Each row comes from the steps of one path. Every step used is in the known rows, and no mark comes twice. Write the path behind each row, first mark first.
Known rows:
z > v > p > j > u: [ -4  26 -28  22   3  14  12 -10  18 -20 -26   0 -53  -4  27   1  10  -3
  19 -24  -1  22 -29]
n > v > q > r: [-17  26 -15 -22 -11 -29  -7   2  27  20   7 -27  60   0 -74 -18 -29 -30
 -19  78 -22   5   3]
q > r > v > u > p > j: [ 12  -1  -3 -47   1  35  -9  16 -55  13   1   4 -17 -12  16   8  23 -12
  -3 -21  15  22 -15]
j > z: [ -7  30  -5   4 -10 -28  26 -11  29   6  -5 -47  15   7  15 -11  -3   5
  23  26 -31  -8  -5]
z > v > u > p: [  6 -43  14 -19 -18 -22 -33 -15 -53   3  26  39   9 -26  10   3 -14  24
  24 -23  -6 -19   2]
z > p > j > u > v > q: [  5 -29   9   6   7  33  -9  -8   4   4  33   3  19   0 -15 -14  -2 -21
  33 -34  20 -10  36]
j > v > u: [-37 -14  15  13  -5 -34  18  12   7  -9   0  18   5 -29   3  -2 -49   5
 -13  -4 -28 -37  -3]
z > p > j: [ 48  27  23  16  25 -12   7  15  -9 -22  -5 -13 -17  44  32  15  38 -10
  -4  -8  40  47 -17]
j > u: [-11  28 -24  36  -9 -33   0 -44  58 -31  -9  -2 -24  -5   9 -21  -6  -7
   3  12 -29 -11  -5]
r > v: [ 14 -14   6   4   5   4  -2  -7  21 -15  -4  22  22  35   1   7  10  28
 -59  31  26 -21  34]
r > v > n: [  5 -44  45  10  10   8 -33  24 -20  -7  -3  22  32  12 -25  15 -31   9
 -55  45  24 -36  21]
j > u > v: [ -8 -17 -41  26   1   6   2 -55  34  16  11  30 -19   7 -12  -2  21  14
  -7 -35  -4 -17  38]
u > p > j > z > v: [ 24 -10   4  14   0   4   4  11  -7  14 -11  -5 -28  28  10  24  63  51
  19 -14   0  26  -3]
u > v > q > r: [-16  14  -6 -30  -2 -16 -11 -13  11  31  24 -26  57 -17 -77 -26 -15 -16
 -12  31 -17  -4  15]
q > r > v > u: [-33 -23 -22 -27 -13 -17  -6  14   4  -7  11  34  21 -29 -14 -13 -28   6
 -51  25  11 -43 -14]
p > j > u > v: [ -1 -12 -41  19  11  32   9 -40  21  20   1  23 -38   9  -5   8  40   6
  -6 -50   8   1  32]
r > v > u > p: [  0 -38   3 -40 -22   2 -27 -13 -56   1  27  38  14 -25  22  -5 -20  15
   7  -9   3 -28   8]
q > r > v > p > j > u: [-16  44 -45  -4  -6  26  17  -7  20 -13 -27 -12 -50  -9  22  -6  10 -10
   2  -4  -1  24 -40]
j > z > v > u: [-23 -43  -5  11 -12 -37  -2  15   5  -6   7  29   2 -25   2  -2 -15  28
   0  -6  -4 -38 -16]
j > p: [-14  53  16  29 -14 -44   2  -2  35 -24  -3  -3  -4  11  26  -7 -32  -9
  12   5 -22  -4  -6]
p > j: [ 30  18  22  10  27   3   8   4   1 -10 -18 -15  -5  16   7   9  11 -28
 -17 -12  11  27   8]

Write each row's path:
[ 37   9  21 -18  14  22  -7  -5 -44   4  -4 -12 -11   7  20  12  22 -19
  12 -29   5  36   6] => u > p > j
[ 23  38   2  18  -8 -55  15  -1  12 -18  16 -30   0  45  42  -2  27  26
  27  27  15  21 -32] => j > z > p
[ 11 -29  42  11   5  15  -6  27   5   2  11 -21  37  -1 -21  -6  -2   0
  36  -4   4  -5  22] => p > j > z > v > q
[ -1 -26  11 -32 -20 -25 -29 -22 -55   0  30  22  21 -35  16 -11 -37  -2
  26 -16 -15 -24   1] => v > u > p
[  3  35  -4  -4   2   9  35  10  13  13 -16 -52 -12  12  26   1  25  -8
  25   1 -17  20 -14] => p > j > z
[ 25  10  22   4  25  17  13  24 -33  -3 -26  -1 -10   9  15  25  -1  -1
   0 -29  28  36 -17] => z > v > p > j
[-20  22 -21 -28  -2  10  -6  -8  17  28  18 -29  24 -19 -62 -25   3 -23
  -4  15 -17   9   0] => p > j > u > v > q > r
[ -1  33 -24  27   3   4   9 -26  42 -25 -22 -10 -49  -1  22  -8  18 -20
   6 -13 -12  16 -13] => p > j > u
[ -1  16 -19 -21  -4  -4  -4  -5  25   3  -5   3  20  25 -27  -2  21  31
 -71  54  13  -6   7] => q > r > v
[ 15 -52  58  42  17 -26 -44  22 -19  -4  -6  25  26   9 -44  22 -21  23
 -32  27   9 -23  14] => z > v > n
[ -6 -43  13  20  14  28 -26   0 -19  19   1  23  -7  -5 -28  14 -10  -8
 -19 -12  10 -23  21] => p > j > u > v > n
[ -8  31 -34  10   0  31  17  -8  19 -22 -27  -2 -48  -3  38  -2   6  -9
   8 -15   6  15 -27] => r > v > p > j > u
[  2  -3  59  -5   8  34   8  25 -19   5   9 -32  31  -5 -10  -2 -27 -20
  41 -12 -24   4  35] => u > p > j > v > q
[ 11  39 -26  32   2  -6  10 -16  35 -35 -13  -7 -58  20  40  -5  36 -10
  16  -9   8  30 -30] => z > p > j > u
[ -7  20   1 -38 -12  -1 -12  15 -10  30  12 -43  27 -15 -52 -16  18   1
  18  28 -21  22 -17] => u > p > j > z > v > q > r
[  1   5   7 -16   1   3  12   6 -24  -9  -8  11  36   1  19   5 -54  15
 -20  13  25 -13  -5] => r > v > p
[-27 -36 -25  10 -15 -38  -1  10  14  -7  -1  53  23 -11 -12   5 -55 -21
 -33  36   0 -38   5] => n > v > u
[-11  22 -28 -51 -18  35  22  20 -26  32  -3 -39 -23  -8  31   0  38   6
  30   0 -11  19 -31] => q > r > v > u > p > j > z
[-31  -9  15   8   3  -7  25  29  -5  -5  -7  12 -15 -26  14   5 -33  -5
  -8 -19 -19 -18  -9] => p > j > v > u
[ 20  -8   4  28   8  -6  11  15  15   9 -20  -8 -24  31   2  23  58  47
   6  -6   3  21  -4] => p > j > z > v
[ -5 -33   9   4   8  41  -7 -13  11   9  25   1  27 -15 -26 -17 -16 -30
  26 -36   8 -19  45] => p > j > u > v > q
[ 17 -12  -2 -25   3  26  -5  12 -49  11  -6  17 -13  -3  22  18   8 -25
  10 -20  12  23  -1] => n > v > u > p > j
